Every row comes from one small tree of marks. The marks that hang from a mark follow it in brackets, in alphabetical order. Every link used is in the known rows. Which tree was each row made from?
Known rows
tidib(nugid sekem sikom zigad): [ 35  11  10   3   9  -6 -32  -1 -36  11   0  14  -9  -3  -7  -8  37   9
   5  35  17  12  -5 -18  -2 -12  12   0  -3 -14   9  21 -36   4   0  -1
  -4  24  10  12  -3  12  -2  -2  -3]
seno(sikom): [ -2   0   4  10 -11  24   6   1  15   9  -3  -4  20  -6   5   2 -36  -2
   2  -6   1   6  16   9  -2  -5   6   1  12  -6  -3  -6   8   4  -2   2
   6 -24  -5  -3  -6 -22   1  -3  -2]
tidib(nugid(febo) sekem sikom(seno) zigad): [ 37  14   7   7   5   4 -33   1 -61  10   2  12 -13  -9  -9  -4  58   8
   8  46  12  25   0 -16  -4 -18  16  -5 -13 -18  11  24 -49   6   1  -5
  -4  42  15   7  -2  18   2  -3   1]
febo(nonar nugid(tidib(sekem sikom zigad))): [  7  11   3  -8   3 -12 -26   2  11  -7   0   7   9  -7   3   0  15   9
   4  16   9  17 -10 -12  17  -5  -6   1  11 -14  17   0  -9 -10  -3   8
   0 -24 -10  10  -9   6  -7  -5  13]
zigad(tidib(sekem sikom)): [ 10   1  12  -1   3  -1 -14  -3  -6  11  -6   1  22  -2  -1   2   3   5
   2  16   3  -6   3  -2  -6   2   4   2  10 -10  -3   0 -19  -8  -2   9
  -3   0   7   2   1   0   0   4   4]
leten(fezulu(gemeka sikom(seno)) nonar(febo)): [ 15  -5   7   1  17 -14  19  -5 -17  -5  -3  -2 -16  10 -15  12  -6 -15
  -3  -5  -2  -6  -5 -16 -17   0 -20  -2  -9  16  10 -11  -5   5   8  23
   1  57  -3 -10   5  11   3  14   1]
fito(gemeka(fezulu(leten)) misud): [-15  -2 -11 -10 -11  -8  18   1  17  15 -13  -4 -15   4  10 -14  19  -5
 -11 -15 -10  -4  -6  10  10   3   7   3  -7  -4  -8 -14  29   7  -2 -13
 -10 -22  -5   5   2  -9 -12   9  -4]
misud(fito(gemeka(fezulu(leten(nonar))))): [ -9   7  -7  -5   1  -1  17   3   7   4   1  -2  11  -1  12  -5 -22  -9
  -7 -22  -5  -6 -23  -4  -5  -1   3   2   1   6 -15  -7  11  21   2  -7
  -5 -33   7  -4   0 -10  -8  -6 -10]
nonar(febo): [  0   4   0   4   0  30   4  -3  10   0   6  -7  37  -6  -2   1 -14  -4
   9  -9   2  -3  26   4   7  -6   3   6  -2   2  -1  13  26   5  -1   8
   6  14  -3  -3   2 -10  -1  -4   1]
nonar(febo(nugid)): [  7   7   4   4  -3  26  -1  -4   7  -6   9  -5  45  -7   0  -1   7  -1
  10 -11   3   4  29   1  17  -3   3   8   1  -1   2   5  25  -2   2  17
   6  16 -10   0   3  -7  -5  -3   5]
febo(nonar nugid(tidib)): [ -7   4  -1  -6  -2   3 -16   1  28 -10   5   1  15  -4   7   3   2   4
   4   3   1  21  -8  -5  22  -1  -6   3  12  -8  14 -10   8  -9  -3  11
   2 -26 -16   7  -9  -2  -7  -4  12]
zigad(sekem tidib(sikom)): [  1  -7  15   8   2  -9  -9  -2   9   4   0   4  30   1   3  -7   0   4
   0  -5  -6   1  13  -2 -11   3   5   1  10  -6   0 -10 -28  -8   5  12
   0 -13  -9  -1   2  -5   4   0   4]
fito(misud): [  1  -7  -8  -9   0  24   5   0  26  12  -2  -8   3   1   6   2   8  -1
   3 -10  -8   0   9   5  13  -4   7   3   1  -1  -1  -5  25  -6 -11  10
  -2  -6   3   2   0 -16  -6   7  -1]
misud(fito(gemeka(fezulu(sikom)))): [ -4   7  -5   2  -1   1  13   3  13   6   0   1  14  -1   9   0 -28  -4
  -5 -22  -4  -2 -20  -2  -2  -1   4   1   7   4 -13  -6  12  14   7  -6
  -2 -38  14  -2   0 -11  -6  -9 -16]
fito(gemeka(fezulu(sikom)) misud): [ -5  -3  -8  -5 -10  -8  15   2  25  16 -14  -1 -18   6   5  -5   5  -1
  -8 -17  -8  -3  -6   9   7   2   3   1  -4  -4  -1 -18  28  -2   3  -6
  -6 -26   0   7   0  -8 -12   9  -8]
febo(nonar nugid(tidib(sikom zigad))): [ -3   9   1  -4  -2  -6 -27   2   9 -11   3   6   5  -6   2  -3  11   8
   3   6   7  17  -7  -9  18  -5  -6   2   9 -12  17  -7  -5 -10  -3   7
   2 -26  -7  10 -11   5  -6  -4  14]
fito(gemeka(fezulu(leten))): [-19   2  -7   2 -14 -15  13   0  -4   5  -8   3  -9   1   9 -12  -1  -5
  -9  -9  -3   3  -5   4   3   6   4   1  -2  -2  -9 -15  17  12   5 -21
  -5 -22  -2   2   0  -2  -3   4  -5]
nugid(tidib): [-17  -7   0  -1  -2  18  -9   3  16  -4   2  -1 -16  -7   1  14 -20   4
   9  10  -2   7   1  -2  -4   1   0  -2  14   2   3  -3  16   2  -2   2
   2 -23  -9   0  -8  -3   4   1  -4]
nugid(tidib(zigad)): [-23  -3  -1  -3  -4   8 -17   4   5  -9   0   2 -22 -12  -1   7  -9   7
   6  15   2   5   2  -6  -5  -5   1  -1  13  -2   6  -1   6  -1   3  -6
   2 -30  -5   4  -9   1   5  -1  -4]
nonar(febo(nugid(tidib))): [  0   4   5   2  -3  27  -6  -2  12  -9   9  -5  33  -9  -1   4   3   2
  11  -3   3   3  25   0  11  -3   1   6   5   0   5   7  26  -1   3  18
   6   7 -18   1   0  -3  -4  -3   4]
fito(gemeka misud): [-11  -3  -7  -4  -5   6   9   1  12  19  -9  -6 -17   2  12  -5  13  -6
  -3 -21 -12   8  -2   2  11  -2   5   3  -2  -5   2 -22  30   1  -6  -3
  -6 -24  -2   6   1 -14 -12  10  -6]
perem(zipo(fezulu)): [-11   5 -10   4  -3  17 -15   0 -11  -2   3  -4  11   7  10  12 -20   9
   7 -16  -3   0  24   4  -8   2   5  -7  -7  -2   1  14   9   2   2 -14
   6   4  -5  -1   3  -6   2   0  -8]
zipo(fezulu(gemeka sikom(seno))): [ 21   0  -5   0   5 -22  -2  -2 -12   2   1  -2   5   6  -6  10 -12   0
  -3 -17  -1  11   6   4 -13   5  -2  -5  -4   2   2 -14  -1 -11   0  -2
   5  35  25  -1   8   0  13   4  -3]
misud(fito(gemeka(fezulu))): [ -9   8  -6  -1   1   6  11   3  14   7   1  -1  19  -3  11  -3 -21  -6
  -5 -19  -5   3 -18  -3  -2  -2   6   2   7   2 -14  -7  17  17   5  -7
  -3 -38  14  -1  -1 -13  -8  -8 -14]
fezulu(leten sikom(seno)): [ 17  -5  -3   9 -14 -13  14  -4 -24  -2  -4   4 -13  -3  -7  -1 -12  -3
   0 -10  -3 -16   0   9   5  10   3  -2  -9  10  -7  -5 -24  -1  -3  -1
   4  11   2  -9   5   9  14  -2  -1]
nonar(febo(nugid(tidib(sekem sikom zigad)))): [  9   9   8   1   1  17 -13  -2   1  -7   5  -2  29 -11  -4   2  12   6
  11   5   9   1  23  -4   7  -6   1   5   5  -5   7  14  14  -1   3  16
   5   9 -15   2   1   2  -4  -4   5]
leten(nonar): [  6  -4  -5  -6   5   5   6   1   3  -2   3  -2  -4   3   5  10 -20  -7
   5  -9   0   0  -4 -10  -4  -3  -7  -2  -4   6   4 -13  11   3  -8  11
   0  -1  -3  -3  -3  -4  -2   9   4]
leten(fezulu): [-15  -4   0   1   5  14   3  -3  -8  -3   0   0  -7   5   0   1  10  -5
  -1   4  -4  12   7 -10   7   2  -3  -1  10   6  -1  -8   5  13   3  10
   0  10   5  -4  -4  -4   6  10  -4]
gemeka(fito): [ -8  -4   1  10   2  21  10   0  25   1   4  -4  -3   0  -1  -4 -14  -2
  10   6   3  -4   0   8   8   5   0  -1   7   4  -8   9  12 -10 -12  -6
  -1 -19  12  -7   6  -7   0  -5   0]
misud(fito(gemeka(fezulu(leten sikom(seno))))): [ -2   7  -6   2  -3  -5  15   2   1   5  -1   1  11  -4   7  -6 -21  -6
  -6 -21  -6  -4 -21  -1  -4   0   7   1   1   6 -15  -7   2  16   6  -8
  -3 -30  13  -4   1  -6  -4  -8 -13]
fezulu(leten(nonar)): [ -3  -5  -6  -8  -3  -3  16  -2 -14  -4   1  -2  -6   1   7  -2  -9 -10
  -3 -10  -3 -15  -3   0   4   5  -2   2  -8   8  -8  -3  -1  12 -10   0
  -2   5 -10  -7   2   0   4   4   7]
sekem(tidib(nugid sikom)): [  7  -5  11   7   3   8 -24  -6 -25  12   2  -3  13   1  -4 -16  14   4
   1  11   5   5  10   2   0  -1   3   5   1   3   1   7 -19  -2  -6   0
   5  26  18  10  -7   2   0  -1   3]
sikom(seno): [ 12  -1  -4   9  -6   9  -4  -2  -8   4   0  -2   7  -9  -2  -4   1  -5
  12   1  -4  20   8  -5  -2  -5   9  -4  -5   2   3 -17  -2  -1  -3   3
   1  11  14  -4   0  -1   5   4   2]
leten(fezulu(gemeka(fito) sikom) nonar(febo)): [  5  -7  10   2  21  -9  27  -4  -1  -7  -1  -3 -21  15 -14  13 -14 -14
  -4  -1   1 -18  -8  -9 -12   4 -24  -1  -3  17   5   2   1   1   3  19
   0  42  -3 -11   7   9   1  10   0]
leten(fezulu(gemeka) nonar(febo(nugid))): [  4  -2   7  -7  19  -5  14  -4 -12  -9   3  -5   0  10  -4   8  16 -15
  -4  -4  -2   3   1 -19  -6   0 -19   3  -1  11   8 -14  12   7   6  25
  -1  50 -11  -5   4   4  -4  15   5]

Write each row's tree
[-13  -3 -11 -13  -9 -12  20   2  16  14 -13  -4 -18   5  11 -12  15  -7
 -12 -17 -10  -7 -11   7   5   2   4   2 -11  -2  -6 -16  27   8  -3  -9
 -10 -19  -9   4   1  -7 -13  12  -1]  fito(gemeka(fezulu(leten(nonar))) misud)
[ -2  -4   5  -7  21  -2  19  -4 -10  -5   1  -6  -7  11  -6   9   1 -16
  -5  -2  -3  -1  -1 -17 -13  -2 -18   2  -3  13   5  -7  13  13   4  18
  -1  50  -7  -8   3   2  -1  15   3]  leten(fezulu(gemeka) nonar(febo))
[-10   6  -1  -8  -4  -4 -21   3  21 -13   4   4  11  -7   6  -1   9   6
   2   6   3  20  -8  -7  22  -6  -6   4  11 -11  16  -8   0 -13   0   6
   2 -32 -13  10 -10   0  -6  -5  11]  febo(nonar nugid(tidib(zigad)))
[  3  -1  -9 -15   9 -23   7  -1 -17  -1   3  -7   4   9   6   4  -4  -8
 -11 -20  -2   0   0   3 -11   7  -4  -1  -9   4  -7  -6   7   5  -8  -7
   1  36   9  -3   8  -3  10   7   5]  zipo(fezulu(gemeka leten(nonar)))
[  1   7  -5   4  -2  -1  11   3   9   7  -1   1  13  -4   6  -3 -24  -5
  -3 -19  -5   2 -20  -3  -6  -2   6   0   3   4 -11 -11   6  14   7  -5
  -2 -32  16  -3   0  -8  -5  -8 -15]  misud(fito(gemeka(fezulu(sikom(seno)))))
[  0   0   5  -7  11   9   8  -4  -7 -10   4  -3   7   6  -3   4  14 -11
   2  -5   1   2   9 -17   2  -3 -15   1  -3  10   9  -7  10  14   4  32
   0  32 -17  -6  -2   4  -5  15   6]  leten(fezulu nonar(febo(nugid)))
[ -6   2   2   6  -2  15 -14   5 -22  -5  12   9   3  -4   4  -4  39   3
   0  19  -2  25   7  -5   8 -14  15   3  -4 -12   7  15 -27   2  12  -8
   1   9 -11   8  -3  -1   3 -10  -6]  tidib(nugid(febo) zigad(sekem))
[  6  -2  -4  -3   5 -24  13  -2  -8  -2   2  -4  -5  11  -3   4 -14  -1
 -10 -17   1 -13   0  15  -5  15  -5  -2  -3   6 -11   5  -3  -8  -7 -11
   3  26  16  -5  13   1  14  -2  -1]  zipo(fezulu(gemeka(fito) leten sikom))
[  7  -7  19  11   3  -5 -16  -2   3   7   5   7  27   4   0 -12  15   3
   1   4  -6   9   6  -3  -9   2  10   2   5  -7   3  -5 -38  -5   7  15
  -1   4 -15   4   0  -1   0  -1   3]  zigad(sekem tidib(nugid sikom))
[-13  10  -3  -9   7  14 -22   8 -15  -3   1   3 -20 -10  -1  20   6  12
   2  41   8  10  -5  -3   2 -12  -1  -6   6 -17  10  32 -14   5  -4 -10
  -1 -18  -5   2 -13   8   3 -11   6]  nugid(febo(nonar) tidib(sekem sikom zigad))
[ -1  -2   8   4   3  17 -23  -4 -28  10   4  -4  14   1  -2 -11  18   4
  -2  18   4  10   9   6   7  -4   1   5  -3  -3   3  17 -22  -1  -8  -4
   5  27  16   9 -10   1   0  -5   7]  sekem(tidib(nugid(febo(nonar)) sikom))
[ -1  -8  -4  -2  -8  -3  30   1  47   1  -8  -1 -11   7  -9 -11  -5   3
  -5   6   3 -37  -9  28  10  12   1   0  -5   6 -19  20   9 -11  -7 -10
  -6 -16   5  -7   9   0  -2  -4   0]  gemeka(fezulu(leten sikom) fito(misud))
[ -1  -4  15   9   3   3 -15   0  -1   6   8   6  28   4   2  -7  18   3
  -3  10  -8  13   5   1  -2  -2   9   2   2 -12   4   6 -40  -4   6  11
  -1   5 -16   4  -3  -1   0  -5   6]  zigad(sekem tidib(nugid(febo(nonar)) sikom))
[ -4  -4  -1   6 -10  -8  26   0  32  -7  -4   3  -9   5  -9  -9 -18   3
  -4  11   8 -32  -8  24   6  14  -1  -2  -1   8 -20  19   0  -7  -3 -16
  -3 -17   7  -9   8   5   4  -8   0]  gemeka(fezulu(leten sikom) fito)
[ -4   3  -9   7  -5   9 -13   0 -10  -3   1  -1   4   9   6  17 -28  11
   6 -19  -2  -7  21   6  -8   5   2  -8  -7   0   2  15   1  -2   5 -11
   8   3  -5  -1   3  -3   4  -1 -11]  perem(zipo(fezulu(sikom)))
[ -4   6  -6  -3   0  -6  19   3   6   3   0   1   7   0   9  -1 -29  -8
  -8 -24  -5 -11 -25  -2  -4   1   1   1   1   7 -14  -7   6  17   4  -5
  -3 -34   7  -4   0  -7  -6  -7 -13]  misud(fito(gemeka(fezulu(leten(nonar) sikom))))
[ 15 -13   2  -3   8 -29  41  -2   0   0  -6  -3 -41  14  -6   9 -16 -10
 -11 -10  -4 -41 -26  11  -5  16 -14   2  -6  14 -11   0  -9 -17 -11  -6
  -4  21   1 -10  17   6   3   1   2]  fezulu(gemeka(fito(misud)) leten(nonar) sikom)
[ -5   0   2   5  -4   1 -28   2 -16  -4  -2   5 -32 -14 -10   1  -1   9
  11  17   5   7   4 -10 -15  -7   2  -7   4  -3  10  -4 -10   1  -1  -3
   3 -13   6   2 -10  11   8   2   2]  nugid(tidib(sikom(seno) zigad))
[ 18   3  10  13   3  -7 -29   0 -29   2   8  15  -7  -1  -6 -18  31   7
   3  10   7  16   6 -16  -3 -11  12  -1  -6  -9  11   6 -38   4   5   0
   1  13   2  10  -5   8   2  -3  -1]  tidib(nugid sikom zigad(sekem))
[ -4   0   5   0  -6  -1 -17   2   5 -15   6   5   6 -10   6   2  22   9
   7   3   1  17   9 -10   9   0   1   2  17  -6  10 -16   1 -11   9  10
   1 -24 -19   6  -3   1   0  -1   1]  febo(nugid(tidib(zigad(sekem))))
[  0  -3  -8  -2 -11 -11  13   1  21  17 -15  -1 -18   3   3  -7   9  -2
  -6 -15  -9   1  -7   7   4   0   5  -1  -8  -4   1 -22  23  -3   4  -5
  -7 -20   2   6   1  -5 -11  10  -7]  fito(gemeka(fezulu(sikom(seno))) misud)
[  4   6   2 -10   4  -2 -14   1  29  -6   2   2  19  -5   9   6   6   5
   5  13   4  21 -12  -8  21   0  -5   3  15 -10  14  -2   3  -9  -3  12
  -1 -25 -20   7  -7  -1  -9  -5  11]  febo(nonar nugid(tidib(sekem)))
[ 16   6   7   0  -3  -6 -26   0 -14  -7   1   6  -2 -12   0   3  31  11
  12  17   8  17   4 -14   4  -3   2  -2  12  -9  11 -10  -9 -10   4  11
  -1  -7  -6   5  -3  11  -1   2   5]  febo(nugid(tidib(sekem sikom(seno) zigad)))
[ -5   1   3  -2  -9   5 -19   2   0 -15   5   4   0 -10   4   4  23   9
   8   6   3  15   7  -8  12  -1   1   2  16  -6   9 -15   6 -12   6   8
   2 -21 -12   7  -5   2  -1   1   2]  febo(nugid(tidib(zigad)))
[  1  -4   0   2  -5  -9  30   0  34  -8  -4   1  -4   6 -12  -7 -24  -1
  -3   7   9 -39  -9  21   0  11  -7  -1  -9  11 -17  23   4  -4  -3  -8
  -3  -7  -1 -11   8   8   1  -5   4]  gemeka(fezulu(leten(nonar(febo)) sikom) fito)
[-12  -1  -9 -12  -8  -7  21   1  19  14 -12  -6  -8   4   8 -13  13  -8
 -11 -18  -9 -10  -4   8   5   0   3   4 -13  -1  -5 -10  33  10  -2  -6
  -9 -13 -12   4   2  -7 -14  10   0]  fito(gemeka(fezulu(leten(nonar(febo)))) misud)
[ -8   3 -10   5  -9   4  -7  -1 -20  -4   1  -2   1   9   7  13 -24   9
   2 -20  -3 -15  20  10  -6   8   3  -7 -10   2  -3  18  -4   2   3 -15
   7   7 -10  -3   5   0   6  -2  -8]  perem(zipo(fezulu(leten sikom)))
[-16   1   0   6  -2  16 -21   7 -30  -9   5   4 -28 -14  -4  13  15  11
   7  26  -1  16  14  -3 -11 -10   5 -10   2 -10   8  11 -20   4   4  -7
   2 -10  -6  -3 -10  10  12  -6   2]  nugid(febo tidib(sikom(seno) zigad(sekem)))
[-20  -6   2  -1   0   0 -13   5  13  -9   1   4 -14 -11   2   5  -7   8
   6  11  -1   8   2  -8  -9  -4   3  -2  13  -2   7  -1  -2  -1   7  -3
   2 -34 -16   2  -7  -1   6  -4  -5]  nugid(tidib(zigad(sekem)))
[  3   3  -7   9  -2  -1 -10  -1 -18  -1   0  -2  -1   9   3  18 -23   7
   5 -16  -5  -2  16   4 -17   5   1  -8  -9   1   3   6  -3  -7   7 -16
   7  22   1  -1   8   0   5   0 -10]  perem(zipo(fezulu(gemeka sikom(seno))))
[  3   1   8   7  -2   7 -32  -4 -53   6   1   0   4  -8  -8 -18  39   6
   0  24   6  12  14   0  -2 -11   7   3  -8  -5   6  11 -38  -5   0 -10
   5  32  25  10  -8  10   4  -4   5]  sekem(tidib(nugid(febo) sikom(seno) zigad))
[ -3  -2   5   7   1  -6 -25   3  -8  -4  -1   7 -24 -13  -7  -1   0  10
  10  14   3  10   5 -12 -18  -6   3  -8   5  -2  11  -4 -17   1   3   0
   2 -19  -4   0  -8  10   9  -1   0]  nugid(tidib(sikom(seno) zigad(sekem)))
[-15  -1   3  -3  -1  11 -21  -1 -24   2   2  -3  18  -5   1 -14  27   3
  -6  21   3  11   5   5  11 -11   4  10  -1  -6   4  17 -25  -7   2 -13
   5  13  13  13  -9  -1  -1 -10   2]  sekem(tidib(nugid(febo(nonar)) zigad))
[ 14  -1  -5  -2 -12 -16  18  -2   7  -6  -6   3   7   1 -10  -4 -15  -3
  -4  -1   4 -22   0  10  -5   4   0  -2 -16   8  -8   3  -2   5   5   0
  -1  14  -3  -7   2   9   4   2   3]  gemeka(fezulu(leten(nonar(febo)) sikom(seno)))
[ 13  -4  -6  -3 -13 -21  17  -1   4  -6  -7   5  -3   2  -7  -3 -14  -2
  -5   0   3 -18  -7   8  -5   6   0  -4 -12   8  -9  -4  -7   3   4  -4
  -2   8   0  -6   1   9   6   4   2]  gemeka(fezulu(leten(nonar) sikom(seno)))
[  1  -4   8   6   1  19 -22  -4 -36  10   5  -4  10   0  -3  -8  21   6
  -1  17   4   8  15   6   4  -3   4   4  -1  -1   0  15 -20  -1  -6  -3
   5  31  17   8  -8   2   2  -3   4]  sekem(tidib(nugid(febo) sikom))
[ -4  -6   6  -7  25   3  24  -3   8  -1   0  -9 -14  13  -7   5   6 -17
  -4   1  -3 -10  -6 -11 -10  -1 -19   1  -5  14   3   0  15   6  -2  19
  -4  43  -4  -9   7   1  -5  14   5]  leten(fezulu(gemeka(fito(misud))) nonar(febo))
[-21   8  -6   1  -3  18 -26   7 -24  -7   3   2 -27 -12  -6  11   7   8
   4  29   2  16   1   0  -1 -14   0  -8  -3 -14  12  17 -15   3  -4 -12
   3 -12   4   1 -16  10   7  -8   9]  nugid(febo(nonar) tidib(sikom(seno) zigad))
[  2  -9  -4  -7  -4  -8  32   1  46  -1  -8  -2 -18  10  -8  -8 -10   0
  -5   3   4 -41 -15  23   4  10  -4  -1 -10   9 -16  17   7 -10  -9  -4
  -7 -13   0  -8   8   3  -4   0   4]  gemeka(fezulu(leten(nonar) sikom) fito(misud))
[ 18  -1  -2   3   8 -20   3  -1  -1   2   1  -3  -1   7  -8   7 -13   0
  -1 -13   1   6   1   8 -12   7  -4  -6  -4   3  -1  -6  -2 -16  -3  -4
   4  29  27  -4  11   2  12   1  -2]  zipo(fezulu(gemeka(fito) sikom(seno)))
[  1  -4   2 -10   8 -16  21  -3 -17  -8   3  -6  -8   3   2   6   0 -13
  -8  -6  -5 -17  -8  -2  -8   9  -9   7  -4   9  -7  -6   8   2  -3  -3
  -2  37 -16  -5  10   4   2   3   8]  fezulu(gemeka leten(nonar(febo(nugid(tidib)))))
[ 16 -10   4   7   9  -9  25  -1  19   5  -3  -3 -27  11  -9  14 -19  -2
  -2  -4  -3 -17 -13  10   0  11  -9   1   8   6  -4  -4   5 -28  -4  -5
   0   9  17  -3  15  -3   2  -3  -7]  fezulu(gemeka(fito(misud)) sikom)
[ -1  -1  -7 -12  11 -22  12  -1  -6  -1   3  -8  -1  10   3   0  -4  -8
  -9 -15   0  -6  -4   7 -11  10  -6  -2  -8   6 -10   1   6  -1 -12 -10
  -1  30  12  -6  11  -1   8   4   6]  zipo(fezulu(gemeka(fito) leten(nonar)))
[ -7   6  -6   0  -3  -2  17   3   7   4   0   1  12  -1   9  -3 -25  -5
  -8 -22  -5  -8 -21   1  -1   2   5   2   5   6 -16  -4   8  17   5  -9
  -2 -35  10  -3   1  -8  -4  -9 -15]  misud(fito(gemeka(fezulu(leten sikom))))
[  2  -4   0   9  -6   1  18   1  45  -4  -3   4  -3   5 -11  -2 -24   5
   2  12  10 -19  -6  18   3   9  -3  -3   4   5 -12  14   8 -14   0 -10
  -2 -23  14  -6   5   1   1  -6  -3]  gemeka(fezulu(sikom) fito)
